Known rows, with every way that one mark hangs from another
q257[q560[q476[q403]]]: 5.8 17.6 8.9 17.9 -46.7 9.4 -10.3 74.1 -13.7 -33.1 8.0 -40.7 -29.0 -0.2 18.1 -3.0 5.0 3.5 37.4 -23.7 9.8 -22.5 6.4
q403[q476[q270 q571]]: 4.1 13.5 5.9 13.2 4.0 25.3 -37.2 34.4 -14.6 10.0 23.5 -15.2 -42.0 -9.2 8.3 -0.7 -1.9 8.8 20.4 -2.9 9.6 -6.8 -13.3
q257[q560]: 8.7 -6.2 -0.3 15.1 -23.0 -1.2 -15.2 48.1 -7.2 -14.5 14.1 -27.4 -17.7 -12.8 15.4 -0.2 1.2 1.7 19.9 -11.5 13.0 -15.3 -4.2
q855[q257]: 12.4 -3.3 -4.8 13.6 -0.4 23.2 -15.8 34.9 -5.9 -4.7 12.2 -29.5 -11.2 -14.3 1.3 -2.0 1.2 1.0 16.4 -17.8 11.4 -12.6 -8.8
q403[q476[q270]]: 4.3 7.7 3.5 13.3 10.4 25.4 -24.4 37.7 -8.7 -2.4 20.8 -20.1 -37.4 0.9 9.9 -2.3 -2.3 7.1 16.7 -3.5 10.0 -16.1 -15.8
q257[q560[q476]]: 5.7 5.2 5.7 21.5 -31.7 7.9 -13.9 58.3 -6.7 -30.3 6.6 -34.8 -16.0 -8.4 16.0 -3.6 1.7 3.9 29.1 -18.3 12.0 -19.6 4.3
q476[q270 q403 q571]: 5.9 15.0 11.1 10.8 -24.3 19.3 -29.6 46.0 -22.0 5.5 21.0 -23.9 -53.8 -15.4 11.0 0.6 2.0 6.1 26.0 -4.6 11.3 -10.3 -6.4
q505[q571]: 6.9 -7.4 -11.9 13.8 -1.0 21.5 -19.1 25.5 -2.2 -1.4 7.6 -31.0 -3.5 -20.8 1.8 -4.6 -1.9 0.9 -0.1 -9.3 13.6 -2.9 1.2
q270[q476[q403 q571]]: 13.0 18.8 1.9 13.3 -15.7 10.3 -21.6 53.4 -19.3 11.7 20.9 -20.0 -42.1 -7.4 9.4 0.4 0.2 10.4 12.8 -21.6 11.7 -7.4 -4.6
q855[q257 q270[q476] q560]: 23.3 12.8 -11.2 11.6 2.8 25.6 -12.8 58.5 -14.2 -3.8 7.4 -22.2 -20.5 -2.2 4.1 0.8 1.5 -9.8 11.0 -11.9 4.4 -15.7 -16.3
q560[q476]: 6.3 4.2 -1.6 23.3 -10.6 12.8 -11.8 41.6 -3.3 -20.5 5.9 -33.0 -17.6 -7.2 11.0 -6.4 -1.0 5.8 16.3 -21.3 13.9 -17.4 0.0
q270[q476]: 12.8 1.0 -6.6 15.7 5.6 8.7 -12.8 41.2 -7.4 2.8 18.2 -19.2 -22.5 -4.7 10.0 -1.8 -4.7 6.5 1.6 -17.7 13.3 -15.7 -9.1
q505[q855]: 6.7 -2.2 -1.9 14.0 -5.3 16.9 -12.8 41.1 -4.5 -12.6 12.5 -13.1 -9.6 -14.0 3.6 -3.0 -2.5 3.3 19.9 -19.0 16.7 3.5 -5.4
q505[q855[q270[q476] q403 q571]]: 19.5 15.9 4.9 13.5 10.1 38.5 -17.4 58.0 -17.1 -33.1 5.3 -15.9 -15.3 3.8 3.0 -2.8 10.2 -8.3 10.3 -5.4 12.4 11.7 -13.1
q403[q476[q571]]: 7.2 10.4 -2.0 17.4 7.4 15.2 -31.1 34.5 -9.9 5.7 19.5 -17.5 -26.3 -8.0 8.4 -2.9 0.4 11.0 14.4 -13.5 12.0 -1.7 -7.9
q403[q476]: 6.9 6.1 -6.8 17.6 11.4 17.1 -18.0 36.2 -3.6 -5.6 15.8 -22.5 -19.8 2.6 10.1 -4.3 -0.7 8.9 12.6 -14.5 12.1 -10.4 -11.5
q855[q257[q560] q270 q403]: 21.3 1.1 9.2 13.2 -11.8 28.8 -15.7 62.2 -13.7 -28.3 3.0 -34.8 -20.0 -5.5 11.3 -0.4 14.1 -14.1 41.5 -1.4 6.0 -13.1 -6.1
q257[q560[q476[q403 q571]]]: 5.4 22.0 11.4 18.5 -51.2 9.1 -23.6 71.3 -18.7 -24.3 9.7 -35.3 -33.4 -11.4 16.8 -1.3 5.8 7.3 42.2 -21.1 10.0 -12.3 8.2
q560[q476[q270 q571]]: 3.9 12.5 10.4 19.3 -11.9 25.4 -31.3 42.9 -15.4 -6.0 13.3 -23.6 -38.5 -17.7 10.1 -2.8 -1.8 7.3 25.4 -9.1 12.4 -14.9 -0.4
q855[q560]: 14.4 -0.3 -10.5 15.2 -7.4 -1.3 -12.4 35.5 -7.0 -0.8 13.4 -28.6 -17.9 -12.6 15.0 -2.8 0.0 0.8 0.9 -10.2 11.4 -10.8 -11.3
q476[q270 q571]: 7.5 2.0 6.2 13.9 -5.3 15.0 -31.8 32.4 -15.7 13.6 19.8 -17.7 -40.5 -22.4 9.4 0.2 -2.2 5.2 18.8 -0.6 12.8 -7.9 -9.3
q505[q855[q270]]: 10.2 0.0 -0.6 16.2 -5.2 22.1 -9.6 53.4 -8.6 -23.8 4.2 -12.7 -13.7 -9.1 -2.0 -2.7 1.4 -4.0 28.6 -13.5 14.9 0.9 -3.9
q476[q571]: 9.3 -2.0 -1.5 17.8 -6.1 5.8 -26.0 28.8 -10.2 5.4 15.4 -19.9 -23.0 -21.4 7.7 -2.3 -0.1 6.3 13.1 -10.9 14.8 -3.4 -2.9

Rows
12.3 3.3 -0.8 9.1 -22.7 25.7 -24.3 49.9 -14.3 -26.3 11.5 -34.4 -2.3 -14.9 3.4 -1.4 7.7 -3.3 16.6 -6.6 10.3 -6.1 -14.6
q855[q257[q560] q571]
5.6 21.9 5.6 20.4 -30.7 16.9 -22.1 55.0 -16.4 -16.1 10.0 -33.2 -34.9 -9.7 11.8 -4.4 4.8 10.7 29.6 -24.2 12.2 -8.3 5.1
q560[q476[q403 q571]]
15.1 14.7 15.4 15.7 -25.3 38.4 -25.2 59.4 -14.9 -46.7 3.2 -47.6 -4.1 -5.0 13.7 -4.9 14.8 -6.4 25.4 -8.6 7.7 -6.1 -5.7
q855[q257[q560[q476]] q403 q571]
3.5 21.5 11.1 16.5 -28.0 27.2 -14.6 59.9 -15.9 -20.5 10.5 -35.0 -47.8 -1.4 12.9 -3.0 0.9 5.1 32.8 -15.6 10.6 -24.1 -2.5
q560[q476[q270 q403]]
10.6 16.3 8.2 13.6 12.5 38.7 -25.3 42.4 -10.3 -29.3 14.2 -22.2 -10.4 4.0 7.3 -6.7 9.4 1.6 10.4 -6.2 12.2 18.0 -16.4
q505[q855[q403[q476] q571]]
23.6 10.3 0.2 9.4 -0.9 30.0 -24.7 34.2 -15.0 -19.1 10.7 -42.9 -6.6 -9.3 12.3 -4.6 13.7 -9.4 -3.0 0.2 6.8 2.4 -21.2
q855[q257 q403 q560 q571]
3.5 26.7 14.9 15.5 -31.6 24.9 -26.7 56.9 -21.3 -11.1 13.1 -31.1 -51.8 -10.7 12.8 -1.8 2.6 7.8 36.0 -12.9 10.5 -15.2 0.1
q560[q476[q270 q403 q571]]
12.6 11.2 18.2 8.4 0.1 41.7 -28.5 57.8 -15.9 -13.8 18.4 -30.8 -35.8 3.7 17.1 0.5 8.5 -4.2 37.8 0.8 2.7 -15.6 -16.3
q855[q257[q560] q403[q476[q270]]]
17.6 10.4 -10.9 14.4 -8.6 13.0 -17.8 42.2 -15.5 -27.2 2.4 -31.7 -13.5 -8.9 5.8 -4.0 9.0 -7.8 -3.5 3.0 9.9 -5.1 -16.5
q855[q270 q560 q571]
15.6 -0.5 10.1 10.6 2.3 39.2 -16.2 44.3 -7.8 -15.8 10.3 -24.4 -8.4 -10.9 4.1 -3.0 5.3 -5.4 30.2 -16.6 12.0 8.3 -9.1
q505[q855[q257 q403]]
14.2 15.0 -2.5 13.5 2.1 32.1 -17.5 59.5 -15.9 -27.4 5.5 -9.8 -10.5 -4.3 -6.8 -2.2 3.7 -3.6 8.2 -12.1 14.0 7.8 -15.2
q505[q855[q270[q476] q571]]
16.5 9.2 6.7 13.9 1.6 32.2 -19.6 49.7 -14.1 -41.8 0.8 -22.8 -11.9 -4.8 1.7 -5.2 13.4 -9.3 19.4 -0.2 13.5 14.3 -10.7
q505[q855[q270 q403 q571]]
3.3 25.6 17.6 14.3 -52.9 20.5 -29.3 72.6 -24.6 -17.2 13.6 -30.6 -53.5 -11.3 18.0 0.5 4.6 6.1 47.7 -10.3 8.2 -16.3 3.7
q257[q560[q476[q270 q403 q571]]]
15.4 25.8 -1.3 13.2 -9.7 25.3 -13.2 65.3 -20.8 -25.4 7.3 -26.6 -32.0 7.2 2.8 -2.1 9.2 -2.0 7.6 -10.6 10.0 -9.2 -13.1
q855[q270[q476[q403]] q571]
26.7 14.1 -0.3 10.1 -0.4 35.4 -20.6 45.5 -18.0 -31.1 1.9 -39.9 -11.0 -4.7 7.9 -4.6 17.4 -16.6 7.2 6.7 5.1 -0.4 -19.8
q855[q257 q270 q403 q560 q571]
11.6 11.0 5.9 17.4 -26.6 30.3 -13.3 70.9 -12.0 -40.1 -2.1 -35.0 -11.9 -6.3 3.9 -1.5 6.9 -8.4 45.2 -15.8 6.5 -22.7 0.8
q855[q257[q560[q476]] q270]
7.8 12.4 16.4 10.2 14.0 43.0 -25.1 47.7 -10.1 -11.5 18.1 -14.5 -36.3 4.8 12.4 -2.8 2.2 1.2 28.4 -3.2 10.1 3.8 -14.1
q505[q855[q403[q476[q270]]]]
11.3 6.1 -16.1 10.2 -9.1 30.0 -15.8 47.6 -9.0 -17.1 -3.2 -18.6 -1.6 -18.1 -3.9 -2.1 1.3 -10.8 12.4 -2.3 9.7 13.4 -2.7
q505[q571 q855[q270 q560]]
14.1 9.3 -9.9 7.0 5.7 57.7 -18.2 57.1 -10.7 -13.2 0.1 -13.4 0.7 -14.5 -16.5 0.4 -1.8 -9.6 21.4 -16.0 7.9 8.0 -5.0
q505[q571 q855[q257 q270[q476]]]
4.3 12.4 13.6 16.3 -35.0 17.4 -32.6 57.5 -17.8 -14.5 14.4 -25.2 -37.8 -18.0 16.8 0.7 0.7 3.9 37.7 -6.3 10.3 -17.3 0.9
q257[q560[q476[q270 q571]]]
7.9 -1.9 -2.2 4.5 -22.9 42.5 -24.0 55.0 -7.9 -17.7 5.9 -24.3 9.9 -28.1 -7.2 0.5 0.6 -7.3 29.8 -15.0 9.3 10.7 -1.1
q505[q571 q855[q257[q560]]]
6.0 16.2 3.1 14.7 -20.1 25.8 -18.3 56.0 -11.6 -21.8 9.7 -20.5 -26.3 -12.5 10.9 -2.0 -4.1 -1.1 25.0 -11.8 10.7 -3.6 -8.8
q505[q855[q560[q476[q270]]]]
19.5 11.7 -5.0 12.6 5.1 32.2 -25.8 52.4 -18.0 2.7 10.1 -14.0 -24.6 -12.3 -4.3 1.6 2.0 -2.9 21.2 -14.8 7.9 -8.6 -10.0
q855[q257 q270[q476[q571]]]
16.0 30.6 -4.5 14.9 -29.1 34.4 -9.4 72.9 -18.2 -31.6 -2.2 -40.3 -25.3 2.5 5.6 -3.9 9.6 -9.0 34.3 -18.3 3.1 -20.8 -5.3
q855[q257 q270 q560[q476[q403]]]
12.2 12.9 0.1 14.8 -12.7 38.1 -18.2 46.2 -6.8 -26.9 -2.4 -34.6 -1.1 -12.9 11.3 -6.8 4.6 -7.1 11.3 -9.6 9.3 16.4 4.3
q505[q571 q855[q403 q560[q476]]]
12.2 13.2 2.8 16.3 16.1 28.4 -25.0 32.9 -9.8 -23.4 14.4 -33.6 -16.5 7.7 13.5 -7.2 12.0 1.9 0.1 -1.2 11.4 2.0 -17.4
q855[q403[q476] q571]
13.7 16.2 13.5 9.5 14.9 51.2 -41.0 40.0 -18.5 6.4 21.3 -24.7 -41.9 -6.0 9.5 -0.5 7.2 0.0 31.4 0.2 4.6 -4.5 -16.9
q855[q257 q403[q476[q270 q571]]]
15.3 8.1 3.1 13.2 18.4 39.1 -21.5 39.8 -6.6 -8.9 14.9 -33.1 -18.5 5.5 10.3 -4.1 8.0 0.5 21.2 -11.1 6.2 -7.8 -13.5
q855[q257 q403[q476]]
15.0 22.7 -5.1 20.2 -18.0 20.0 -17.4 54.3 -14.3 -45.0 -3.6 -35.9 -8.8 -2.2 8.4 -7.1 9.5 -6.8 5.6 -2.6 9.4 -8.2 -9.4
q855[q270 q560[q476] q571]
10.2 9.2 11.7 14.6 17.2 31.4 -24.1 37.4 -10.2 -4.7 18.1 -25.3 -45.7 7.4 18.9 -3.4 4.2 2.7 19.6 0.2 8.4 -12.8 -15.5
q855[q403[q476[q270]]]
6.7 9.1 8.1 21.9 -33.5 7.4 -26.9 57.1 -12.8 -20.0 10.4 -28.3 -21.2 -18.7 15.0 -2.2 3.1 6.1 33.1 -17.3 12.1 -11.1 6.3
q257[q560[q476[q571]]]
16.4 6.8 13.6 6.8 -19.6 40.8 -26.9 57.5 -14.9 -36.9 8.4 -31.7 1.3 -12.7 6.1 -1.4 13.3 -9.3 29.0 -5.9 10.3 13.8 -11.9
q505[q855[q257[q560] q403 q571]]
